Each row was made from one walk, in order. Every step used is in the known rows, and no mark comes twice. Write each row's walk.
Known rows:
fotiz/fupi/guvur/rerelok: [ 26.0  -2.4  -4.5  17.4   0.6   3.7  -7.9 -18.8  -0.7   9.1 -26.4  17.5
  27.7  26.1  -5.5  11.6 -27.9 -41.3  45.3   0.3  11.0]
rerelok/nimo/fupi/guvur: [ 28.3  10.3 -18.3 -15.1 -11.8  -8.5   8.8 -43.9   8.3  46.0  11.5 -26.7
   8.1   9.3   5.4  13.5 -11.0   0.3  15.9 -53.5  10.1]
fupi/rerelok/nimo/guvur/fotiz: [ 29.7  17.7   0.3 -17.6  32.8  18.0  35.4 -52.1  16.8  30.1  26.6  -8.7
  29.6  -4.6  -5.0  11.7 -12.6 -42.4  54.1 -37.1  23.6]
rerelok/luzat/fupi/guvur/fotiz: [ 57.9  24.8 -19.7 -41.4  -9.1  -6.9 -33.4 -36.8   8.0  -3.4  13.8 -17.2
 -23.2 -15.1  41.8   8.1  33.7 -28.2  10.2   3.6  41.5]
rerelok/fupi: [ 19.7   4.6  -6.3 -38.0 -12.0   3.4  16.4  -5.2  -1.2  25.4  -0.5  -9.3
  12.7   7.2   5.3  -4.6  12.8   4.5  -4.9 -10.2   4.6]
rerelok/fupi/guvur/fotiz: [ 48.8   8.7 -19.2 -54.7  -8.7  10.2  -1.2 -33.4   6.6  41.2  17.8  -7.5
   7.3  -8.1  14.4  -0.7  28.8 -30.3  28.2 -26.3   7.2]
fotiz/luzat/fupi/rerelok: [ 29.8 -12.3  14.9 -19.8  -5.7  11.8  11.1 -12.0  21.3  -8.4 -28.2  -6.3
  25.2  19.7  34.1 -28.3 -20.3  -2.6  23.2  -3.1   5.7]
fupi/guvur: [ 13.7   2.4 -16.8  -3.3  -6.8  -2.5 -18.3 -18.4   4.5  11.0  -2.2  -5.2
   1.6   4.8   5.7   9.4  -3.6 -10.4  13.4  -7.8   0.6]
guvur/fotiz/fupi/rerelok: [ 32.0  -2.2   1.3  -6.4  19.7  30.4  11.4 -37.6  18.1 -12.0   4.6  17.3
  13.6   2.2  -8.0 -19.5 -11.5 -58.3  45.1  -4.5   4.4]
guvur/fotiz/fupi: [ 12.9  -5.3   0.4   5.1  18.2  17.9 -10.3 -24.0   8.6  -6.5   6.9  10.5
   2.8 -15.1  -0.8 -11.1   1.9 -38.8  36.9  -9.6   0.3]
fotiz/fupi: [ -4.1  -6.4  -1.3  19.2   7.0   7.2  -9.4 -14.1   4.1 -10.6 -13.2   3.3
   9.6   5.0  -3.1  -5.8 -18.6 -12.8  19.2  -2.1  -0.9]
fupi/rerelok/nimo/guvur/fotiz/luzat: [ 30.4   5.3   8.8 -18.8  41.7  24.3  29.6 -55.1  23.5  35.4  12.0  -6.7
  44.5 -10.7  10.5   0.4 -25.9 -36.1  72.7 -48.2   0.6]
luzat/fupi/rerelok: [ 30.8   0.4   6.2 -18.8 -14.7   6.3  16.2  -9.9  14.0 -13.6 -12.0  -8.7
   9.6  26.0  18.4 -17.4  -5.8  -8.7   5.3   8.3  29.1]
rerelok/nimo/guvur/fotiz: [ 10.7  13.7   1.0  -8.2  30.5   5.1  14.7 -40.1   6.7  36.4  30.2 -14.1
  17.6 -20.9   2.9  20.1   1.6 -22.3  45.9 -41.9  19.2]
nimo/rerelok/luzat: [ 36.1  36.9 -13.5   4.9   9.3 -14.8   8.5 -21.5   6.5  -6.0   5.6  -9.2
   5.9   5.4  14.7  25.0  31.7 -13.2 -24.4   2.9  -1.5]
fupi/guvur/fotiz: [ 29.1   4.3 -16.3 -17.7   4.5   7.9 -18.2 -29.1   8.1  15.7  18.2   2.4
  -5.8 -15.1   8.1   4.8  17.6 -36.8  31.5 -15.2   2.0]
soni/fotiz/luzat/fupi/guvur: [-19.2 -18.1  -7.7   1.7  -8.0  -6.9 -30.2  -8.6  33.2  17.2 -33.3 -16.4
  30.6  19.8  56.3 -15.1  -9.7  19.3  43.5 -11.6  -0.9]
guvur/rerelok/nimo: [  5.4   0.5  10.5   4.3   5.8  -4.0  41.1  -1.2 -15.7   4.1  -6.7  -5.9
  29.1  22.5  -8.1  10.3  -8.1 -11.1  18.8 -15.9  27.0]
guvur/fotiz/luzat/fupi/rerelok: [ 46.0 -11.5  16.7 -34.5   4.0  22.1   9.1 -21.9  25.8  -4.8  -6.5   1.8
  18.1  -0.2  35.9 -34.0   1.3 -27.1  40.9  -9.9   7.7]
guvur/fotiz/luzat/fupi/rerelok/nimo: [ 34.5 -11.7  14.8 -31.1  12.1  19.0  31.3 -37.7  19.0  -9.1  -4.2 -24.0
  30.3   2.7  35.8 -31.6  -0.4 -21.0  49.6 -35.5  22.6]
luzat/fupi/guvur/rerelok/nimo: [ 28.7  -0.1   0.7  -7.5 -16.9 -13.6  19.1 -15.6  -8.0   7.0 -20.0 -26.3
  29.2  35.5  22.8  11.8  -3.2  -9.2  30.9 -21.3  52.4]
guvur/fotiz: [ 15.2   1.3   1.0 -15.0   9.3  10.7  -0.4 -11.2   3.8   3.8  20.9   8.0
  -7.7 -20.0   3.3  -5.8  20.7 -25.5  18.5  -7.3   1.7]
soni/fotiz/fupi: [-45.9 -11.1  -7.1  32.9  12.8   3.4 -11.1  -5.3  23.3  -2.1 -20.5   4.6
  24.3  17.2   5.6 -11.2 -20.4  -0.9  33.1   1.8  -3.6]

Write each row's walk:
[ -7.1  12.7  -0.8   7.3  21.2  -4.5  15.5 -29.1   2.4  31.5   8.0 -22.4
  25.8  -0.8  -0.1  25.0 -20.8   4.6  28.5 -35.4  17.5] : rerelok/nimo/guvur
[ 14.9  -2.9  -6.5  19.4   7.9   0.4  13.8 -33.7  -6.6   4.9 -23.5  -7.9
  41.2  30.9  -5.4  14.9 -30.2 -34.0  52.9 -25.8  25.2] : fotiz/fupi/guvur/rerelok/nimo
[-33.7   5.7  -7.1  29.9  36.1  11.6  26.2 -47.9  35.2  25.0 -13.9 -11.7
  60.2  33.7  -1.8   6.2 -51.9 -18.6  69.6 -28.0  16.7] : soni/fotiz/fupi/rerelok/nimo/guvur
[ 10.2  10.9  -1.3  15.9  30.3  14.5  26.7 -55.0  17.5  16.6  -7.5 -13.7
  46.3  20.8 -10.0  11.1 -52.4 -29.6  55.9 -33.2  20.1] : fotiz/fupi/rerelok/nimo/guvur
[  9.9  -3.1 -16.8  15.3   0.9   3.4 -26.6 -31.8   8.3   1.1 -16.3  -2.4
  12.7   9.8   2.6   4.7 -22.7 -22.2  33.3 -10.5  -1.2] : fotiz/fupi/guvur
[ 48.0  28.9 -15.5 -17.7  -3.8 -11.9  -8.1 -15.9  -6.8   9.4  -8.0   9.5
   0.6  12.2   6.6  29.4   0.2 -32.7   8.5  20.1  26.6] : fupi/guvur/rerelok/luzat
[ 46.4  33.3  -7.9  -3.8  -7.1 -21.2   4.1 -18.6  10.4 -14.4  -3.0 -23.6
   5.3  15.6  38.4  16.2  40.8  -1.3 -27.8   6.2  23.9] : nimo/rerelok/luzat/fupi
[ 19.2  13.6   1.2  -9.3  24.2   9.4  -7.2 -25.2  13.8  41.2  27.0  11.7
   4.6 -25.4   3.2  17.1   2.9 -28.4  37.5 -16.6   4.5] : nimo/guvur/fotiz
[ -7.5  17.4 -20.0   4.7  19.6   7.1   0.3 -28.4  30.3 -18.1 -18.2   5.2
  16.9  25.6   7.0  -6.6 -23.1 -26.8  23.9  24.2  14.4] : soni/fotiz/fupi/rerelok/luzat
[ 15.9  -2.9  -1.1   8.1   9.4  20.2  12.6 -26.4  15.1 -15.4 -17.7   8.9
  22.3  21.7  -9.6 -14.2 -32.6 -32.4  27.6   2.4   2.7] : fotiz/fupi/rerelok
[ 25.8 -15.7  16.1 -24.6   2.5   9.9 -11.3 -10.1  13.8   0.9  -2.2  -3.7
   7.3 -18.0  44.5 -26.7  15.5  -6.5  32.9 -14.1   3.8] : guvur/fotiz/luzat/fupi
[ 25.5   1.0  13.9 -12.4  14.8   7.1  25.7 -40.6  23.4  23.9 -18.9 -28.9
  51.1  18.8  33.4  -3.6 -38.8   1.3  50.7 -37.7  23.3] : fotiz/luzat/fupi/rerelok/nimo/guvur
[ 39.0 -12.3  10.3 -11.1 -15.7  -4.0  -8.7  -3.6   6.9  16.6 -36.8   1.9
  32.3  24.8  40.0  -4.0 -15.1 -10.0  41.2  -4.3  14.1] : fotiz/luzat/fupi/guvur/rerelok
[ 10.0 -15.9  15.3  -8.9  -7.8  -0.7 -11.3   0.8  11.0  -2.6 -24.5 -11.5
  14.3   2.9  40.9 -19.7  -6.3  19.0  15.5  -7.3   2.6] : fotiz/luzat/fupi
[ 30.1   4.3  -4.4  -2.5  -7.4  -4.4   1.3  -4.5  -3.4  21.0 -12.2  13.7
  18.2  20.9  -2.4  17.1  -8.1 -28.0  26.4   2.7  11.6] : fupi/guvur/rerelok
[ 59.7  36.0 -23.7  -8.2 -13.4 -23.7 -13.6 -35.9  14.1  -2.3  -6.6 -28.8
   6.7  20.4  46.3  26.2  35.9 -11.9 -13.6  -2.0  24.7] : nimo/rerelok/luzat/fupi/guvur
[ 45.7  22.1 -16.4   0.2   3.8  -4.3 -18.1 -28.1  -3.5  -1.1 -21.8  12.7
  10.8  17.2   4.4  24.2 -18.7 -45.8  28.6  16.7  25.7] : fotiz/fupi/guvur/rerelok/luzat
[ 44.9  12.1  -2.8 -24.8  -9.8   9.8  25.9 -23.8  21.4  34.6   7.4  10.0
   5.7  17.0  -7.6  -8.3 -19.4 -16.9   2.2 -14.2  -1.4] : nimo/fupi/rerelok
[-12.7 -16.9   6.4  -5.0  -0.6   7.5   9.8  -3.5  39.7   0.1 -34.6  -4.6
  38.7  31.9  43.6 -33.5 -19.1   8.9  37.2   2.6   1.9] : soni/fotiz/luzat/fupi/rerelok
[ 36.1  16.8  -7.1 -17.1  -7.3  -3.5  35.0 -15.0   8.3  30.1   1.2 -14.5
  36.9  23.2  12.3   6.3  35.1  -3.2 -12.4 -24.4 -10.2] : nimo/rerelok/fupi
[ 52.3  22.6  -9.1 -22.5  22.6  22.2   1.5 -48.9  15.7 -22.3   9.7  12.7
  -3.4  -6.9   0.6  -7.7  -1.4 -63.5  27.7  12.0  17.7] : guvur/fotiz/fupi/rerelok/luzat
[ 35.7  21.9 -11.1  -8.0  13.8  11.2   2.3 -37.4  10.7 -27.4 -11.5   3.1
   4.2  12.2  -2.8  -2.6 -23.5 -37.1  10.1  19.0  16.9] : fotiz/fupi/rerelok/luzat
[ 23.6 -13.3  -0.1 -12.9 -14.5  -2.9 -27.8 -17.7  14.9   8.6 -27.0 -17.3
  16.4   7.9  46.5 -10.4  -9.1   8.1  30.1 -16.3   3.1] : fotiz/luzat/fupi/guvur
[  9.6   4.0  -1.5  -8.5   9.4   8.8  43.7 -27.5   2.7 -11.3  -0.7 -19.8
  24.4  20.6  -8.5  -5.0 -16.2 -13.9  15.4 -21.4  18.5] : fupi/rerelok/nimo
[ 54.3  -1.2  -8.7 -32.5   0.0  10.3 -19.8 -43.1  26.2  60.1  14.8  10.4
   3.1 -20.5  25.3  -6.1  -0.6 -25.2  44.4 -44.7 -26.0] : nimo/fupi/guvur/fotiz/luzat
[ 20.4  14.2  11.9   6.0  12.3  -2.4  12.4  -1.0   1.5  45.9  -3.3  23.3
  28.5  11.1  -6.7  29.9 -22.5 -21.3  32.7   2.1  14.2] : nimo/guvur/rerelok
[ 23.4  -0.5  -9.5 -11.3 -23.3  -8.8 -22.4 -14.7   8.1   3.7 -12.3 -20.4
   0.7  13.8  31.0   0.9   2.9   1.8  11.0  -6.1  25.7] : luzat/fupi/guvur
[ 19.9   0.4   4.2 -16.1  -8.1   3.4  38.4 -24.3   6.9 -18.6  -9.6 -34.3
  22.3  29.9  16.3 -14.0  -7.7  -3.6  12.5 -17.7  43.8] : luzat/fupi/rerelok/nimo
